Each row was made from one walk, in order. Every step used is in the known rows, and no mark comes twice. Write each row's walk.
In the rows, 128 means zero.
Known rows
c/g/f: [118 152 119 121 125 193 176 137  86 174 129 174 118 109 111 101 136 140
 161  99 125 147 157 123 147 151 138 110 138  98 124 190 181 153 134 159
 150 125 115 119 156 136 126  72 131 141]
e/w: [107 159 138 117 104 185 140 166 112 168 108 139 118 158 105 112 126 119
 153 115  98 128 142 135 141 117 158 108 123 119 114 124 147 136 126 142
 161 138 127 161 148 148 105 123 138 128]
g/h: [123 136 116 126 129 137 137 171 172 148 159 167 119 134 118 101 131 120
 130 109 122 137 109 123 132 114 105 141 129 124  89 159 181 130 119 145
 161 135 137 135 145 144 120  94 143 122]
f/x/j: [110 130 141 120  99 181 123 159 139 201 168 172 114 102 126 103 119 147
 123 156 124 139 131 117 143 148  94 127 133 125  81 149 128 120 191 151
 163 149 123 118 142 172 124 148 108 123]
y/a/c/g: [107 165 144 116 139 185 147 144  76 229 106 190 127 102 135 115 147 112
 145 108 115 162 160 137 136 192 132 111  60 112  97 186 166 133 201 140
 167 106  96 148 150 136 149 197  91 157]
x/f: [127 159 105 118 130 174 133 133 127 152 101 162 126 116 120  93 118 122
 122 157 120 138 143 136 133 148 119 118 128 122 131 162 141 144 107 177
 161 161 117 104 143 160 106 130 123 130]
g/h/e: [107 130 112 131 107 145 128 173 164 135 187 158 105 134 127  92 146 100
 158 124 129 126 117 113 142 139 108 124 140 108 101 122 186 147 110 142
 147 150 148 135 160 141 123  86 156 119]
s/x: [108 138 155 124 116 171 118 134 134 115 108 150 119 133 145  96 151 142
 116 153 110 133 129 114 142 175 105 117  99 110  95 126 148 137 130 138
 156 148 126 124 152 156 143 127 111 142]
w/e/h/a/c: [117 130 145 116 119 184 110 189  93 197 113 204  90 126 117 105 143  66
 180 150 159 157 152 126 141 125 125 117  95 118 105 135 150 148 133 140
 160 125 132 156 157 168 108 172 112 135]
y/a/h/g/f: [117 199 129 127 150 165 125 139  59 193 132 175 147  72 126  87 161 130
 160 165 120 126 148 131 156 174  95  90 144  90 114 113 142 127 157 146
 162 119 118 157 154 129 143 177 117 145]
v/e/h/a: [129 124 145 107 129 192 117 176  66 166 128 182 105 137 108 104 131  77
 134 149 152 130 131 110 128  94 145 105 136 107 106 102 146 142 102 157
 160 134 133 173 140 157 101 205 121 141]
v/e: [126 111 157 113 127 185 148 125  95 137 134 166 114 123 120 107 129 114
 105 149 144 128 137 103 133  77 131 115 166 128 106 101 171 142 133 149
 150 143 124 153 144 162  97 156 122 145]
h/e/v/a: [104 111 114 123 100 187  82 144 118 143 106 143 100 129 109 103 150 116
 171 131 115 119 169  92 141 176 168 120 126  85 118 134 146 137 128 147
 158 125 162 150 137 125 100 154 144 138]
x/f/g/h/a: [123 163 100 119 129 176 119 172 152 217 123 181 150 103 115  86 132 125
 110 118 124 144 116 141 133 125 106 145 144  93  93 169 162 144  92 172
 161 138 126  81 146 146 114 173 137 136]
e/v: [118 115 107 119 117 177 117 135 147 161 116 155 111 136  88 111 108 124
 138 125 128 122 162 113 132 139 153 125 135 110 109 166 134 121 130 146
 165 128 140 144 121 144  87 111 145 140]
e/h/g: [105 166 131 119 126 144 114 159 105  87 140 179 113 125  85 102 113 126
 179 194 126 131 155 131 150 147 146 103  86  87 131 118 137 140 137 148
 155 170 147 149 136 136 106 165 123 130]
c/g/s/x/f: [128 170 138 118 116 182 135 128 133 115 115 196 138 116 127 100 128 120
 127  96 104 164 175 127 140 204 122  90  43  89 135 174 166 157 126 167
 155 146 112 148 168 162 131 149 122 143]
e/v/a/h: [125 140 119 115 136 165  80 137 107 174  94 163 133 117 101 107 137 112
 143 116 115 138 166 114 132 158 141 132 102  96  97 143 134 116 144 148
 172  96 142 166 121 126  86 166 136 142]
e/v/a/y: [110 128 125 113 118 184  95 139 131 170  73 149 117 104 106 110 136 124
 135 115 104 141 175  96 138 152 151 142  94  89 107 216 151 112 143 156
 172 100 140 154 124 145  89 137 132 140]
c/g: [107 162 130 116 125 175 158 135  91 147 144 180 110 129 102 107 121 101
 162  98 116 145 152 124 142 154 150 110  70 109 117 164 172 147 170 148
 150 130 115 117 147 145 121 118 124 141]
a/h: [118 168 132 115 141 146 130 130  86 157 155 162 124 124 128  97 136  92
 143 139 134 143 130 137 138 137  99 111 114 115 104  97 137 133 142 138
 155 123 114 141 149 151 110 117 128 135]
f/g/s/x/j: [105 141 167 119 102 175 139 141 173 148 156 173 152 109 159 109 140 165
  91 130 125 158 126 110 138 153 105 121  89  97  91 124 143 131 143 128
 150 135 117 124 173 156 122 193 114 155]
w/e/v: [123 108 125 127 110 188 117 130 149 154 112 182  96 116  78 110 109  89
 169 129 155 122 178  99 144 108 139 126 138 127 107 139 153 136 151 140
 159 120 147 151 131 167  75 122 139 141]
s/x/f/g/c: [115 130 146 124 122 182 114 132 154 182  99 169 161  82 134  99 146 139
  86 177 123 156 156 120 140 171 112 142 124  90  98 155 151 151  89 151
 153 136 120 109 152 149 135 162 110 158]
h/a/c: [ 91 137 141 110 119 182 123 180  74 228 127 161 103 136 145 101 170 126
 115 115 116 154 126 138 135 154 130 115 126 109  99 146 147 135 115 144
 166 123 109 107 160 147 126 163 118 136]
x/s/g/h: [111 139 136 130  97 159 141 180 169 106 189 179 108 116 134 107 145 129
 158 113 106 138 105 126 131 104  99 130 109 146  95 180 193 121 154 124
 161 152 108 146 171 148 102 116 139 145]
y/a/v: [107 171 116 120 133 182 124 138 102 193  97 147 123 111 136  99 125 106
 147 139 103 106 137 103 128 160 123 104  99  89 104 190 146 106 165 131
 170  92 119 140 165 159 146 168 111 143]
c/g/f/x/s: [112 148 129 122  97 228 157 152 109 215 144 193 115  79 114  98 134 174
 176 107 122 152 153 120 152 153 113 113 131  99 108 184 162 143 177 154
 153 131 110 103 158 137 121 126 116 135]
w/e/h/a/v: [114 145 123 118 120 192 103 181  95 162 111 184  88 132 103  94 120  49
 199 149 148 122 149  99 140 115 129 104 101  88 116 145 149 136 124 136
 161 108 144 148 171 183 104 158 126 130]
h/e: [ 94 136 126 124 101 176 131 140 110 122 164 141  90 138 131  95 146 106
 170 156 131 119 137 111 146 155 132  99 134 106 125 106 154 150 127 141
 142 152 138 126 161 146 122 109 137 132]
x/f/g/s: [130 165 124 113 122 180 141 124 161 161 109 178 160 103 128 105 113 153
 111 137 129 154 153 139 128 128 121 119 112 101 134 158 139 147 105 165
 150 137 120 119 157 155  90 190 127 144]
x/s/g: [103 142 143 123  96 181 143 155 131 101 167 166  99 118 138 110 142 137
 164 143 105 132 120 125 131 114 117 110  95 146 117 165 165 124 168 122
 157 150 100 140 171 152  96 137 122 153]
f/g/h/e: [104 134 123 128 107 156 136 156 176 164 180 161 132 115 125 100 140 124
 149 126 141 133 118 118 146 114 112 144 138  90  86 120 185 147 127 129
 138 135 147 111 154 133 119 139 145 139]
g/s/x/f: [134 157 142 122 114 173 119 136 163 109  99 170 142 121 154  96 138 143
  98 141 108 151 152 125 130 187  98  95  92 103 134 148 139 146  89 165
 161 157 122 157 171 171 124 150 126 138]
w/e: [122 127 144 125 116 179 137 136 123 131 130 180  96 114 114 105 127  90
 168 142 149 131 146 107 144  97 117 122 125 137 111 121 171 145 158 137
 149 128 136 135 156 173  95 131 119 136]
g/s: [125 148 142 116 116 159 145 147 144 123 145 164 124 138 142 113 128 145
 127 108 117 144 144 120 124 129 130  95  99 122 132 133 142 132 114 143
 155 124 129 171 162 158  98 145 137 132]
y/a: [122 165 128 121 136 177 131 147 105 197 104 163 124 113 131 109 136 113
 143 136 111 122 128 121 128 160 122 111  98 129 100 158 137 117 170 143
 167 107 121 153 141 145 138 196  99 145]
f/g/c: [104 114 150 119 121 167 144 146 140 206 155 163 148  96 121 120 136 135
 113 146 135 149 147 115 132 100 146 146 141 105  93 129 157 138 112 125
 145  94 127 130 145 134 111 164 124 157]
v/a/h: [122 167 145 114 140 152 102 143  71 147 106 164 135 115 139 101 164 103
 146 131 109 151 135 125 133 148 116 126  85 109 100 114 153 127 150 145
 163 101 129 153 145 127 112 177 111 135]
x/f/g: [117 159 114 115 128 185 140 120 137 181 103 166 150 101 118  99 112 142
 119 161 129 143 144 140 137 129 119 138 129 103 116 164 144 149 120 167
 151 144 117  80 143 150 100 173 118 144]
h/a: [103 156 124 113 119 184 121 176  83 192 133 157 100 140 124  94 151 107
 135 114 110 127 113 123 133 140 137 107 129 109 107 135 137 132 113 151
 164 122 123 109 152 153 123 155 128 134]
h/g/f: [ 99 156 135 128 118 171 145 140  96 127 140 159 122  96 115  89 148 187
 149 179 116 123 149 122 163 133 131 102 189  85 135 147 164 145 114 157
 152 164 136 109 157 131 118 100 142 129]
c/g/h: [117 154 116 123 128 151 153 164 139 151 169 193 120 123  97 104 121  98
 154  67 117 151 136 126 140 142 127 130  83 106  94 179 206 145 156 150
 155 131 125 131 147 141 125  97 140 131]

Write each row's walk
[116 164 107 125 131 176  96 134  93 210 136 160 120 106 114  97 143  60
 174 141 135 114 160 118 144 199 111  94 117  95 105 102 125 121 158 135
 163 103 132 187 138 135 130 176 130 152] -> y/a/h/e/v
[107 153 152 110 125 175 116 146  98 149  86 148 120 101 147 105 159 123
 138 127  95 154 144 103 140 138 128 136  73 100 112 196 169 122 154 153
 163 106 127 135 152 155 111 146 110 133] -> v/a/y
[114 161 133 121 141 163 143 166 114 238 125 202 137  99 128 113 149 105
 139  80 115 166 147 138 139 186 112 128  64 111  82 199 193 129 190 142
 170 108 105 154 153 131 157 175 104 149] -> y/a/c/g/h
[ 96 146 129 112 123 206 152 179  47 251 126 180 108 113 137  94 174 134
 133  88 119 168 147 138 147 171 139 109 137  89 110 188 170 151 113 156
 160 116 101 103 168 139 142 121 127 143] -> h/a/c/g/f
[ 98 143 142 109 108 219 116 174  50 209 110 141 108 145 108  92 140  83
 124 109 103 106 137  98 138  88 161  90 169  71 105 128 161 128  95 143
 167 113 125 142 173 174 113 160 152 136] -> h/a/v/e/w
[111 135 138 129  96 195 159 159 123 127 154 164 108  99 149 105 157 172
 163 146 112 131 126 124 137 116 110 112 156 141 124 188 168 128 132 132
 155 145 100 137 177 145 103  94 131 151] -> x/s/g/f
[129 154 104 121 132 159 133 145 180 185 121 182 157  98 115  97 114 135
 111 137 132 147 128 139 134 119 103 156 134 103  97 171 174 145 110 167
 154 146 127  91 143 145 103 150 133 136] -> x/f/g/h
[110 149 145 117 135 175 133 148  99 228 100 169 126 106 151 115 154 131
 123 141 119 152 144 136 131 170 115 118  91 127  91 169 147 121 173 137
 169 109 103 153 150 141 142 196  91 150] -> y/a/c
[115 151 113 115 128 174 124 175 150 252 117 189 152 101 130  93 146 137
  97 125 128 167 125 153 135 140 101 151 138  92  91 182 171 146 100 168
 161 139 113  77 155 144 115 179 129 138] -> x/f/g/h/a/c
[ 98 144 128 127  93 172 133 174 169 188 165 152 138 135 112 106 138 119
 164 110 125 130 125 128 150 106 132 136 139  85  90 105 184 148 118 130
 143 131 147 135 155 132 116 148 157 135] -> f/g/h/e/w
[ 91 110 126 117 102 193 101 142  95 176 115 168 101 117 103 110 156 113
 175 107 115 152 195 106 151 204 180 120  93  75 114 168 175 148 154 146
 157 121 141 146 145 116 110 152 135 147] -> h/e/v/a/c/g
[106 152 141 127 108 183 124 143 113 167 131 168 128  76 108  87 142 212
 154 186 111 123 163 123 164 142 110 105 192  76 120 149 148 141 141 160
 152 161 143 111 146 141 123 120 134 125] -> h/g/f/x
[ 92 147 132 124  85 193 132 164 103 153 140 129  98 159 112 102 144 101
 183 136 109 116 146 124 154 144 159  91 132 100 129  88 157 153 118 138
 148 153 138 159 163 145 115 118 151 126] -> h/e/w
[121 122 167 113 108 204 146 148  92 163 112 154 120 143 100 115 127 110
 120 133 123 124 149 115 139  63 157 104 163 124 105  87 173 143 125 147
 154 145 125 183 143 158  92 162 137 139] -> v/e/w
[115 159 116 110 127 174 108 196  91 174 122 172 101 148 110 101 133  81
 166 140 129 133 122 130 128 149 142 106  90 101 112 139 120 132 102 152
 167 129 136 154 139 148 118 175 120 130] -> e/h/a
[113 108  93 132 107 156 108 168 187 154 172 158 101 133  96  99 130 101
 159 113 136 118 144 106 144 153 128 128 156  96  97 143 176 136 105 145
 157 143 160 147 138 138 107  73 174 126] -> g/h/e/v
[114 155 137 120 119 187 115 118 146 151  84 165 157 101 138  91 136 152
 101 171 121 145 142 130 142 177  97 135 108  91  99 154 144 150 118 157
 151 157 117  86 150 156 132 171 104 153] -> s/x/f/g
[ 98 161 129 114 120 172 132 181 143 221 154 169 139  96 128  95 147 110
 118  96 125 149 110 121 142 105 102 149 113  76  75 180 176 126 119 141
 154 105 126  98 154 155 122 152 140 139] -> f/g/h/a/y
[ 87 159 115 113 119 192 113 167  74 187 128 142 100 140 129  85 140  99
 137 114 100 109 120 103 131 141 135 101 125  70 111 167 142 118 104 140
 165 106 123  96 177 168 128 129 142 132] -> h/a/v
[102 175 114 114 126 171 146 188 107 202 169 191 110 111 104  91 144  67
 146  48 106 155 131 120 149 155 119 122  69  83  98 208 200 139 140 157
 161 118 114 113 158 161 138  98 145 131] -> c/g/h/a/y
[108 191 152 118 129 133 124 135  93 101 180 182 140 106 118  93 140 122
 149 146 117 144 156 134 151 146 107  77 101  83 133  71 140 137 132 138
 151 144 127 165 165 144 103 153 148 135] -> a/h/g/s
[116 150 147 116 120 214 130 145  75 210  81 146 131 120 115 106 124  88
 137 132 104 100 150  98 135 110 144  92 138  88  99 146 168 114 152 137
 169  97 120 186 164 166 128 202 123 151] -> y/a/v/e/w
[133 134 142 122 123 169 124 157 130 126 116 196  94 127  97 111 111  69
 196 170 164 136 155 113 141 104 124 118  92 129 115 115 154 146 145 139
 153 134 145 171 145 167  91 151 112 132] -> w/e/h
[112 116 164 126  84 187 116 170 154 189 172 179 115  76 125 115 143 152
 154 156 104 141 154 122 133 116 108 123 127 133  96 173 150 122 163 126
 159 123 112 162 154 157 115 152 116 148] -> f/x/s/g/c
[102 136 145 113 125 173 118 135  80  92 132 168 116 112  90  96 104 107
 149 195 134 111 164  93 144  96 145  94 138  56 125 125 170 132 127 141
 154 152 140 156 162 162 100 153 138 138] -> a/v/e/h/g
[114 127 120 118 124 174 113 184 111 188 158 166 113 125 120  86 143  82
 105  95 122 116 110  92 130  90 114 123 172  79  79 152 195 125  93 146
 166 115 134 127 172 167 125 124 159 128] -> g/h/a/v/e
[116 140 162 124 102 166 132 154 161 111 161 171 128 125 166 103 147 145
  92 126 115 154 126 105 137 182  99  99  86 116 105 127 142 129 127 140
 162 154 118 157 181 171 129 148 120 139] -> g/s/x/j
[119 116 141 120 114 199  96 137 132 164  73 175 102  90  98 110 132  87
 167 125 132 140 188  83 148 119 139 141  99 107 109 187 172 125 167 147
 166  96 150 159 136 166  77 146 129 141] -> w/e/v/a/y
[104 163 126 121 123 154 122 133  80 138 183 149 110 124 134  88 153  77
 169 154 142 133 139 126 149 162 101  94 123 102 118  60 144 147 130 133
 143 137 127 143 162 145 120 113 140 136] -> a/h/e
[110 185 145 125 151 144 108 149  67 198 155 184 150  69 113 100 158  86
 145 167 114 134 159 124 149 171 112  93 108  90 104  91 145 124 149 132
 164 104 120 175 148 129 143 202 116 153] -> y/a/h/g/c
[103 160 108 110 127 178 103 189  88 168 119 158  98 146 111  93 123  78
 174 142 118 123 130 115 128 150 143 102  94  68 116 171 125 123  96 143
 168 113 134 140 162 162 123 146 131 127] -> e/h/a/v
[103 159 116 126 100 169 145 181 133 160 176 175 109 144  88 103 135  77
 192  70 108 137 148 125 159 152 150 107  93  87 112 134 211 160 139 147
 148 145 135 152 160 137 130  88 161 126] -> c/g/h/e/w
[130 104 134 124 116 193  92 140 131 151  77 182 104 109  90 113 131 100
 172 124 133 131 176  89 140 117 152 140 119 120 104 150 165 132 161 144
 166  99 160 155 132 151  74 171 125 141] -> w/e/v/a
[121 149 129 123 121 180 111 127 144 129  82 160 132 117 137  87 139 138
 103 169 109 140 142 128 141 194  97 117 106 104 114 153 146 147 110 168
 161 173 118 105 152 162 137 134 109 139] -> s/x/f
[112 148 169 118 108 173 131 129 167 136 125 166 158 115 156 111 139 168
 106 127 120 152 140 120 133 140 114 119  89  87 100 126 141 138 125 126
 143 118 128 142 164 150 118 192 120 157] -> f/g/s/x
[118 162 154 118 112 172 142 133 128 107 137 189 129 129 132 106 136 120
 139  78 105 161 165 117 139 191 128  88  40  91 122 151 168 148 145 143
 152 132 118 158 169 155 135 139 123 148] -> c/g/s/x
[117 151 109 122 126 155 116 205 137 200 162 171 113 137 122  90 153 102
 125  84 112 132  94 123 133 129 110 131 131 112  83 155 175 129  99 151
 168 125 134 122 153 147 129 122 146 122] -> g/h/a
[101 129 140 117 123 189 175 144  81 213 125 182 118 104 133 107 154 160
 137 113 131 177 169 142 149 164 132 122 132 100 113 199 182 154 140 151
 151 127 100 117 165 132 127  80 122 144] -> a/c/g/f
[114 160 138 105 122 172 127 199  84 191 133 208 112 143 119 111 139  92
 163  95 128 181 160 143 130 181 151  92  40  87 120 169 140 146 112 151
 164 118 117 177 162 145 120 188 120 138] -> e/h/a/c/g/s
[117 147 142 117 136 198 126 126  78 187 100 156 127 100 130 101 125  92
 125 147 123 104 143  86 129 121 122 101 138  95  98 159 165 111 160 136
 165  98 119 163 164 167 135 194 111 152] -> y/a/v/e
[117 119 143 110 115 183 109 146 119 180  84 190 133 116 109 126 141 143
 136  64 102 176 201 118 129 181 178 126  71  88 112 203 162 129 153 151
 172  95 133 178 142 123  87 184 133 148] -> e/v/a/c/g/s
[114 186 124 124 134 169 115 138  72 193 148 161 123 107 140  91 158  58
 174 145 130 121 139 123 143 193  97  88 101 104 109  84 138 130 165 132
 155 113 122 169 158 143 146 189 114 146] -> y/a/h/e
[126 133 140 130 118 163 153 144 119 128 124 147 114 111 139 106 152 159
 151 154 110 124 148 132 136 115 117 119 181 135 120 214 175 137 105 145
 151 129 115 173 161 160 121  47 140 152] -> s/g/f
[112 138 157 122  82 194 121 158 148 153 157 175 107  93 129 107 133 158
 170 151 103 132 138 128 136 122  94 118 110 136 100 183 142 120 190 131
 157 142 110 143 153 163 110 159 112 142] -> f/x/s/g
[110 179 151 125 111 159 109 130 140  68 124 181 148 103 126  86 140 170
 117 171  93 143 166 124 155 188 115  79  95  74 147 125 151 151 107 166
 157 185 132 135 170 155 122 172 134 137] -> h/g/s/x/f
[100 113 103 125  98 185 111 136 137 141 151 141  90 138  96 100 129 107
 168 147 133 111 165 104 146 168 154 107 153  93 122 125 139 141 118 143
 151 141 151 142 137 142  98 100 158 138] -> h/e/v
[111 160 141 117 138 181 109 140  71 152 107 177 130  93 101  98 114  93
 157 187 125 103 161  93 140 134 139  90 112  62 113 140 159 117 166 139
 165 124 133 184 159 156 132 221 112 152] -> y/a/v/e/h/g
[107 119 146 113 123 191 141 120  91 133 128 148 113 120 123  99 116 109
 112 153 132 111 146  87 133  85 132 107 160  87 107 141 176 126 125 135
 153 122 122 130 171 176 106 121 139 139] -> a/v/e
[125 189 129 119 150 162 121 139  76 204 126 170 139 106 135 100 142  81
 147 138 124 131 130 134 131 168  92 104  91 116  93 119 129 116 169 135
 165  98 110 169 145 145 139 193 103 150] -> y/a/h
[103 167 153 120 113 147 131 140 121  76 163 174 129 116 118 102 132 162
 142 145 104 134 158 122 149 137 142  79 104  86 146 112 152 139 130 147
 155 157 138 147 168 145 100 162 145 131] -> h/g/s
[115 153 152 114 114 169 150 133 157 153 144 168 152 119 138 118 121 156
 120 117 128 148 142 127 127 102 130 117  99 102 112 137 142 133 126 131
 144 104 127 140 159 148  95 193 129 149] -> f/g/s
[128 149 137 114 141 192 116 144  90 186  89 169 125 107 120 106 114  78
 149 164 135 110 149  96 125 127 130 101 107  88  98 164 152 111 151 139
 168 103 127 195 158 163 130 211 106 150] -> y/a/v/e/h
[112 146 124 131 110 174 106 139 181 146 120 166 148 103 141  82 150 130
 119 160 127 141 132 122 153 186  84 137 122  77  93 142 174 160 100 155
 147 175 137  94 161 149 143 147 130 145] -> s/x/f/g/h/e
[109 154 126 118 132 156  72 134  84 142 109 172 136 105  80  99 141 124
 154 140 105 131 178 114 148 168 146 119 108  75 106 123 141 120 154 148
 171 121 151 154 123 117  85 179 141 141] -> e/v/a/h/g
